Every row comes from one small tree of marks. The marks that hang from a mark follow it in brackets, in alphabetical order. Every link used is in the known rows. Which tree was each row made from?
Known rows:
R(C): [ 0.58 -0.20  0.19 -0.04 -0.04  1.91  0.05 -0.78  0.47 -0.98 -0.46  0.52
 -1.09 -0.92  0.63  0.66  0.15  0.56 -0.35 -0.20  0.18  0.38 -0.10 -0.90
 -0.14  0.04  0.01]
N(E(C(H M V))): [ 0.10 -3.20  2.77  2.92 -1.09 -0.35  2.61 -1.99 -3.10 -0.40 -0.74 -0.56
 -0.76 -1.82 -1.16 -0.63  0.36 -1.19  0.02 -1.58 -0.60  0.81  0.96 -2.60
 -0.83  0.54  2.33]
U(C(E L M)): [-1.55 -3.06 -1.42  0.77  1.16  1.48  2.55 -0.75  0.69 -2.05 -2.58  0.72
  0.03 -1.87 -0.94 -0.96  0.83 -0.80  0.98  0.62  1.55  1.71  0.25 -2.50
 -1.29  0.76  0.83]
C(A F G V): [ 0.76 -2.48  0.52  1.49 -1.96 -2.01  0.53 -2.45 -2.39  1.26  0.11  1.97
  6.33  0.83 -1.00 -0.14 -0.24 -3.10 -2.04 -1.51 -1.10 -1.01  0.70 -0.08
  0.17  4.10  1.17]
X(C(F H)): [ 0.82 -1.08 -0.77  2.14 -0.41 -2.11 -0.49 -2.08 -1.99 -1.22 -0.34 -0.25
  0.93  0.13 -0.91 -0.35  1.40 -1.84  1.72 -1.09 -2.08 -0.14 -0.75 -2.15
  1.13  2.00  2.01]
Z(C(H M)): [ 0.53 -2.06  0.54  2.53  0.47  1.07  2.07 -1.57 -1.52 -2.52 -0.31 -1.36
 -1.42 -3.29 -1.57  0.53  1.60  0.60  2.36 -0.35 -0.56  1.30 -0.18 -2.10
  0.27  1.61  0.82]
X(C(M V)): [-1.58 -1.10 -0.62  0.99 -1.01 -0.82  0.18  0.00  0.22 -1.09 -0.08  0.79
  1.12 -1.52  0.22 -0.60 -1.12 -0.75  0.52 -1.04  0.79 -0.18 -0.88 -1.68
 -0.22  0.97  1.22]
X(C(A)): [ 0.28 -0.28 -0.91  0.48 -1.04 -1.42 -0.08 -1.02  0.61 -0.88  0.24  0.70
  1.85  0.61  0.66 -0.13 -0.76 -0.38 -0.21 -1.99  0.38 -1.22 -1.18 -1.21
  0.03  2.36  1.63]
E(C(A F H)): [ 2.02 -1.25  0.58  3.31 -0.16 -2.43  1.71 -2.79 -3.35 -0.04 -1.52 -0.73
  1.38 -0.80 -1.60  0.24  1.48 -1.29  0.17 -1.32 -2.20  0.48  0.54 -1.91
 -0.20  2.78  2.01]
G(C): [-0.12 -0.42 -0.61 -1.58 -0.20  1.07  1.35 -0.13 -1.19 -0.47 -0.39  0.44
 -0.10 -0.18  0.05  0.18 -0.45  0.90  0.32 -0.07  0.02 -0.55 -0.57  0.43
 -0.20  0.09  1.23]
X(C(G)): [ 0.30 -0.55 -1.06  0.64 -1.86 -1.48 -0.91 -1.19  0.15 -0.95  0.64  1.23
  1.74  1.28  1.03 -0.61 -0.31 -1.00 -0.42 -2.07 -0.63 -0.85 -1.01 -1.47
  0.07  1.86  1.08]
Z(C(F G H M V)): [ 0.52 -3.97  0.65  3.56 -0.94 -0.56  2.01 -3.03 -3.93 -1.40 -0.18  0.47
  3.02 -2.64 -2.49  0.11  1.76 -2.27  0.87 -1.03 -1.77  1.21  0.35 -2.13
  0.73  3.96  1.26]
C(E): [ 0.09 -0.78  0.29  0.43  0.48  1.08 -0.06 -0.82 -1.00 -1.23 -0.53  0.86
  0.36  0.24  0.06 -0.69 -0.15  0.17 -0.34 -0.49  0.05 -0.26  0.07 -0.98
  0.23  0.07 -0.02]
M(C): [ 0.19 -0.92 -0.69  0.53 -0.30 -1.55 -1.00 -0.91 -0.98 -1.46 -0.32 -0.75
 -0.45  0.61  0.96 -0.73 -0.12  0.23  1.00  0.49  0.01  0.38  0.34  0.02
  0.87  0.70  0.01]
X(C(F H V)): [-0.02 -1.94 -0.28  1.73 -1.06 -2.41 -0.96 -2.04 -2.15 -0.40  0.05  0.82
  2.41 -0.55 -1.05 -0.80  0.45 -2.67  0.87 -1.48 -1.89 -0.24 -0.70 -1.71
  1.43  2.28  2.39]
X(C): [-0.54  0.17 -1.25  0.16 -0.46 -0.88 -0.87 -0.34  0.87 -1.08  0.33  0.52
  0.05  0.39  0.75 -0.36 -0.26 -0.21  0.35 -1.10  0.19 -0.47 -1.19 -1.28
  0.42  0.71  0.96]
M(C(H)): [ 1.48 -1.47  0.01  1.67 -0.80 -1.87 -0.88 -2.20 -2.50 -1.58 -0.47 -1.39
 -0.96 -0.37  0.32 -0.83  0.59 -0.12  2.17 -0.10 -1.15  0.45  0.27 -0.61
  1.30  1.18  0.91]
G(C(E L)): [-0.62 -2.43 -1.36 -0.72  0.99  2.28  2.26 -1.14 -1.86 -1.79 -1.25  2.34
  0.54  0.13 -0.40 -1.14  0.36  0.75  0.54  0.41  0.05  0.03 -0.90 -0.91
 -0.30  0.21  1.41]
C(A E F H V): [ 1.49 -3.36  1.45  2.62 -0.52 -0.83  0.44 -3.22 -4.24 -0.43 -0.73  1.52
  4.58 -0.69 -1.65 -0.58  0.18 -2.50 -0.19 -1.83 -1.71 -0.63  0.30 -1.59
  1.13  3.49  1.81]
M(C(A V)): [ 0.31 -2.12 -0.06  0.72 -1.53 -2.16 -0.68 -1.63 -1.53 -0.32  0.09  0.69
  2.88 -0.27  0.63 -0.69 -1.54 -0.83 -0.37 -0.95  0.41 -0.43  0.16  0.54
  0.97  2.90  1.03]
G(C(A V)): [-0.10 -1.53  0.27 -1.39 -1.43  0.54  1.69 -0.64 -1.81  0.54  0.20  1.69
  3.37 -0.76  0.04  0.09 -1.86  0.00 -1.02 -1.40  0.48 -1.34 -0.70  0.81
 -0.19  2.34  2.20]
G(C(A F L)): [-0.09 -2.37 -1.70  0.13  0.37 -0.19  3.24 -1.99 -2.37 -0.20 -1.26  1.46
  3.25  0.71 -1.72 -0.03  1.13 -0.74  0.35  0.75 -0.78 -0.04 -0.38  0.02
 -0.48  2.58  2.56]

Which tree is each row?
[ 1.34 -2.31  0.94 -0.27 -2.00  0.17  1.70 -1.52 -3.25  0.34 -0.11  1.12
  2.80 -2.05 -0.38 -0.03 -0.90 -0.36  0.27 -2.10 -0.81 -0.98 -0.70  0.05
  0.33  2.70  2.94]	G(C(A H V))
[ 0.20 -3.21  1.10  3.95  0.27 -0.11  3.86 -2.34 -2.22 -1.14 -1.62 -0.52
 -2.06 -0.97 -1.64 -0.81  2.27 -0.83  1.02 -0.21 -0.79  1.83  0.79 -3.12
 -1.57  0.17  2.53]	N(E(C(H L M)))
[-0.45 -2.79 -0.86 -1.03 -0.85  0.55  2.80 -0.93 -1.32  0.46 -0.27  2.75
  3.39 -0.85 -0.46 -0.49 -0.72 -0.17 -0.56 -0.45  0.40 -0.36 -0.78  0.50
 -0.66  2.47  2.56]	G(C(A L V))
[ 0.34 -2.64  0.53  2.75 -1.86 -1.60  1.96 -2.47 -2.70  0.61 -0.64  1.33
  5.80 -0.32 -1.47 -0.12 -0.24 -2.88 -1.05 -1.00 -0.55 -0.45  0.92 -0.95
 -0.54  4.07  1.15]	C(A F G M V)
[ 0.31 -3.36 -0.51  1.74  0.64  2.30  3.60 -1.96 -3.44 -2.77 -2.18  0.93
 -0.60 -2.22 -1.31 -0.96  1.34  0.58  2.76  0.18 -0.67  0.60 -0.44 -2.62
 -0.53  0.75  2.25]	G(C(E H L M))
[-0.61 -2.25  2.01  0.59 -0.80 -0.68  0.95 -0.99 -1.44  0.70  0.17  0.91
  0.33  0.38 -0.16 -0.72 -0.68 -1.13 -2.26 -1.57  0.12  0.31  0.59 -0.70
 -0.74  0.11  1.68]	N(E(C(V)))
[-0.25 -5.04 -1.29  2.41 -0.53 -2.03 -0.29 -3.82 -3.94 -1.66 -1.11  2.91
  4.48  1.65 -0.63 -2.52  0.93 -2.79 -0.27  0.21 -1.14  0.67  0.95 -1.39
  1.30  3.28  0.79]	M(C(E F G L V))
[ 0.16 -4.47  0.19  3.25  0.04  0.68  3.48 -2.35 -1.66 -1.48 -0.51  0.94
  2.00 -4.09 -2.24 -0.05  1.37 -0.74  1.57 -0.80 -0.05  1.55 -0.53 -1.99
 -0.09  3.99  2.02]	Z(C(A H L M V))
[-0.43 -2.79 -0.50  1.39 -1.11 -1.37  1.47 -1.28 -0.76  0.74 -0.67  2.67
  2.06 -0.52 -0.41 -1.55  0.63 -1.44 -1.88 -1.13 -0.75  1.19  0.25 -1.55
 -1.16  1.51  0.83]	E(C(G L V))
[ 1.50 -1.62  0.79  3.09 -1.51 -0.29  1.38 -1.98 -2.28 -0.71 -0.81 -0.46
  0.68 -1.60 -0.60 -0.14  1.02 -1.03  1.34 -0.94 -1.36  0.21  0.50 -2.20
 -0.32  1.62  0.74]	C(G H M)
[-0.05 -2.18 -0.15 -0.74 -1.00 -0.49  1.94 -1.59 -3.11  0.62 -0.42  1.62
  4.63 -0.07 -1.09  0.27 -0.70 -1.37 -0.80 -0.52 -0.54 -1.17 -0.24  0.94
  0.21  2.99  2.36]	G(C(A F V))
[ 0.18 -3.71  0.00  1.65 -0.99  0.87  4.00 -1.86 -2.88 -0.57 -1.23  1.42
  2.38 -3.09 -1.58 -0.64  0.12 -0.50  1.53 -0.52 -0.38  0.13 -0.51 -1.20
 -0.71  2.90  3.43]	G(C(A H L M V))
[ 0.84 -2.58 -0.30  4.17 -0.80 -1.04  3.20 -2.55 -2.06 -0.87 -2.03  0.18
 -0.41 -2.21 -1.20 -0.98  2.59 -0.71  1.12 -0.66 -1.70  1.88  0.50 -3.69
 -1.30  1.50  1.43]	E(C(G H L M))
[ 2.12 -2.32 -0.05  3.25 -0.80 -2.93 -0.11 -3.80 -4.02 -1.30 -0.82 -1.23
  2.01  0.26 -0.84 -0.21  1.15 -1.53  1.84 -0.17 -1.68  0.01  0.66 -0.85
  1.58  3.87  1.73]	M(C(A F H))
[ 2.00 -3.01  1.02  2.64 -2.43 -2.12  0.58 -3.42 -3.98  0.98  0.03  1.39
  5.80 -0.23 -1.51 -0.03  0.44 -3.47 -0.76 -2.03 -2.40 -0.66  0.60 -1.01
  0.69  4.68  1.96]	C(A F G H V)
[ 1.07 -2.02 -0.03  1.46 -0.22 -0.92 -0.47 -2.54 -2.41 -2.50 -0.88  0.54
  1.67  0.95  0.86 -0.90 -0.78  0.05  0.21 -0.87  0.49 -0.79  0.22 -0.61
  0.98  2.49  0.66]	M(C(A E))
[ 1.38 -2.09  0.56  2.57  0.78 -0.23  0.00 -2.76 -3.76 -1.41 -1.05  0.13
  1.06 -0.17 -1.58 -0.37  1.49 -1.52  1.18 -0.51 -2.13  0.16  0.38 -1.88
  1.13  1.38  0.84]	C(E F H)
[ 1.15 -2.36  0.11  0.90  0.40  0.76  1.44 -2.79 -5.00 -2.04 -1.38  0.39
  1.15 -0.15 -1.50 -0.30  1.16 -0.59  1.52 -0.50 -2.02 -0.56 -0.17 -1.37
  1.01  1.48  2.15]	G(C(E F H))
[-0.21 -3.42  1.12  1.18 -0.61  0.92  1.37 -1.32 -1.56 -1.42 -1.70  0.13
  0.87 -3.58 -0.83 -0.80 -0.30 -1.50  1.01 -1.46  0.39  1.06  0.32 -2.71
 -0.20  1.63  1.45]	U(C(E H M V))
[ 1.30 -2.63  0.75  1.91  1.00  1.64  0.57 -2.10 -2.43 -3.12 -0.18  0.38
 -0.46 -1.84 -0.95 -0.10  1.33  0.33  1.19 -1.53 -0.68  0.80 -0.72 -2.05
  1.29  1.77  0.57]	Z(C(E H))
[-0.59 -1.93  1.10  3.00  0.58 -0.77  3.02 -1.91 -2.54 -0.73 -1.43 -1.09
 -0.55  0.72 -1.90  0.05  1.26 -1.60 -0.32  0.34 -0.41  0.98  1.54 -2.11
 -1.30  0.33  1.57]	N(E(C(F M)))
[ 1.17 -3.61  0.46  1.73 -2.26 -1.74 -0.90 -3.27 -3.31 -1.52 -0.25  2.31
  4.85  0.93  1.15 -1.59 -1.48 -1.25 -1.55 -2.20 -0.02 -1.06  0.31 -0.83
  1.10  4.06  0.68]	M(C(A E G V))
[ 1.61 -3.89  0.49  2.39 -2.35 -1.14  1.41 -2.90 -2.33  0.81  0.02  2.69
  4.68 -0.89 -0.78 -1.06  0.73 -2.18 -0.41 -1.98 -1.31  0.14  0.03 -1.20
 -0.09  4.10  2.09]	C(A G H L V)
[ 1.09 -3.02 -1.47  2.26 -1.64 -2.27  0.78 -3.05 -1.57 -1.03 -0.56  1.35
  3.00  1.46  0.48 -1.16  0.69 -0.96  0.04 -0.25 -0.18  0.15  0.30 -0.59
  0.03  3.61  1.12]	M(C(A G L))
[ 0.33 -2.09  1.11  0.58 -0.59  0.36  0.27 -1.26 -1.49 -0.29 -0.19  2.36
  3.76 -0.50  0.09 -0.68 -1.52 -0.82 -1.54 -1.94  0.56 -0.93 -0.26 -0.52
  0.33  2.24  0.73]	C(A E V)
[ 1.43 -3.08  3.03  2.29 -1.79 -1.37  1.70 -2.69 -3.08  0.42  0.08  0.53
  1.60 -0.44 -0.82 -0.46 -0.33 -1.69 -1.48 -3.14 -0.63 -0.13  0.49 -1.73
 -0.37  2.33  3.02]	N(E(C(A H V)))
[-0.25 -4.49 -0.32  2.20  0.86 -0.34  1.59 -2.58 -2.61 -0.96 -0.06  1.42
  1.95 -2.08 -2.85 -0.56  2.67 -2.05  1.38  0.22 -1.65  1.96 -0.14 -1.31
  0.97  3.07  1.56]	Z(C(F H L V))
[ 1.89 -3.48 -0.59  1.67 -2.11 -0.86  2.16 -2.62 -0.41  0.18 -1.17  1.07
  3.17 -1.02 -0.67 -0.33  1.56 -2.23  0.13 -1.75 -0.45  1.00 -0.06 -1.93
 -0.83  4.13  2.45]	U(C(A G H L))
[ 0.90 -3.43  0.73  2.03 -1.49 -1.13  0.42 -3.09 -3.54 -0.12 -0.42  2.96
  6.67  1.13 -0.93 -0.79 -0.47 -2.86 -2.16 -2.08 -1.17 -1.16  0.53 -1.13
  0.49  4.23  0.99]	C(A E F G V)
[ 0.71 -2.48 -1.29  3.29 -0.55 -2.47  2.60 -2.95 -2.11  0.33 -1.61  1.49
  3.64  1.03 -1.52 -0.45  1.98 -2.07 -1.62 -0.61 -1.70  0.74  0.66 -1.99
 -1.12  3.53  1.63]	E(C(A F G L))
[ 1.33 -2.60  0.84  2.89 -1.54 -2.73  0.58 -2.91 -3.98  0.83 -0.94  0.75
  2.86 -0.88 -1.39 -0.75  1.24 -2.73 -0.89 -1.82 -2.86  0.60  0.89 -2.10
  0.08  2.72  1.49]	E(C(F G H V))
[ 1.01 -3.82  1.25  3.80 -1.18 -0.61  1.12 -3.58 -5.03 -1.20 -1.16  1.27
  3.85 -1.34 -1.83 -1.01  0.86 -2.99  0.58 -1.18 -2.09  0.08  0.99 -2.97
  0.62  2.96  1.11]	C(E F G H M V)
[-0.90 -1.75 -0.32 -1.14 -0.31 -0.09  1.12 -0.81 -2.84  0.39 -0.33  1.28
  2.83 -0.23 -1.11 -0.14 -0.45 -1.11 -0.18  0.29 -0.92 -0.39 -0.17  0.74
  0.45  1.21  1.70]	G(C(F V))
[ 1.49 -2.13  1.75  2.09 -2.16 -1.29  2.17 -2.75 -2.05  0.19 -0.13  0.78
  2.12  2.08  0.34 -0.01 -0.13 -1.40 -2.72 -2.81 -0.23 -0.72  0.71 -1.51
 -1.33  2.66  2.00]	N(E(C(A G)))
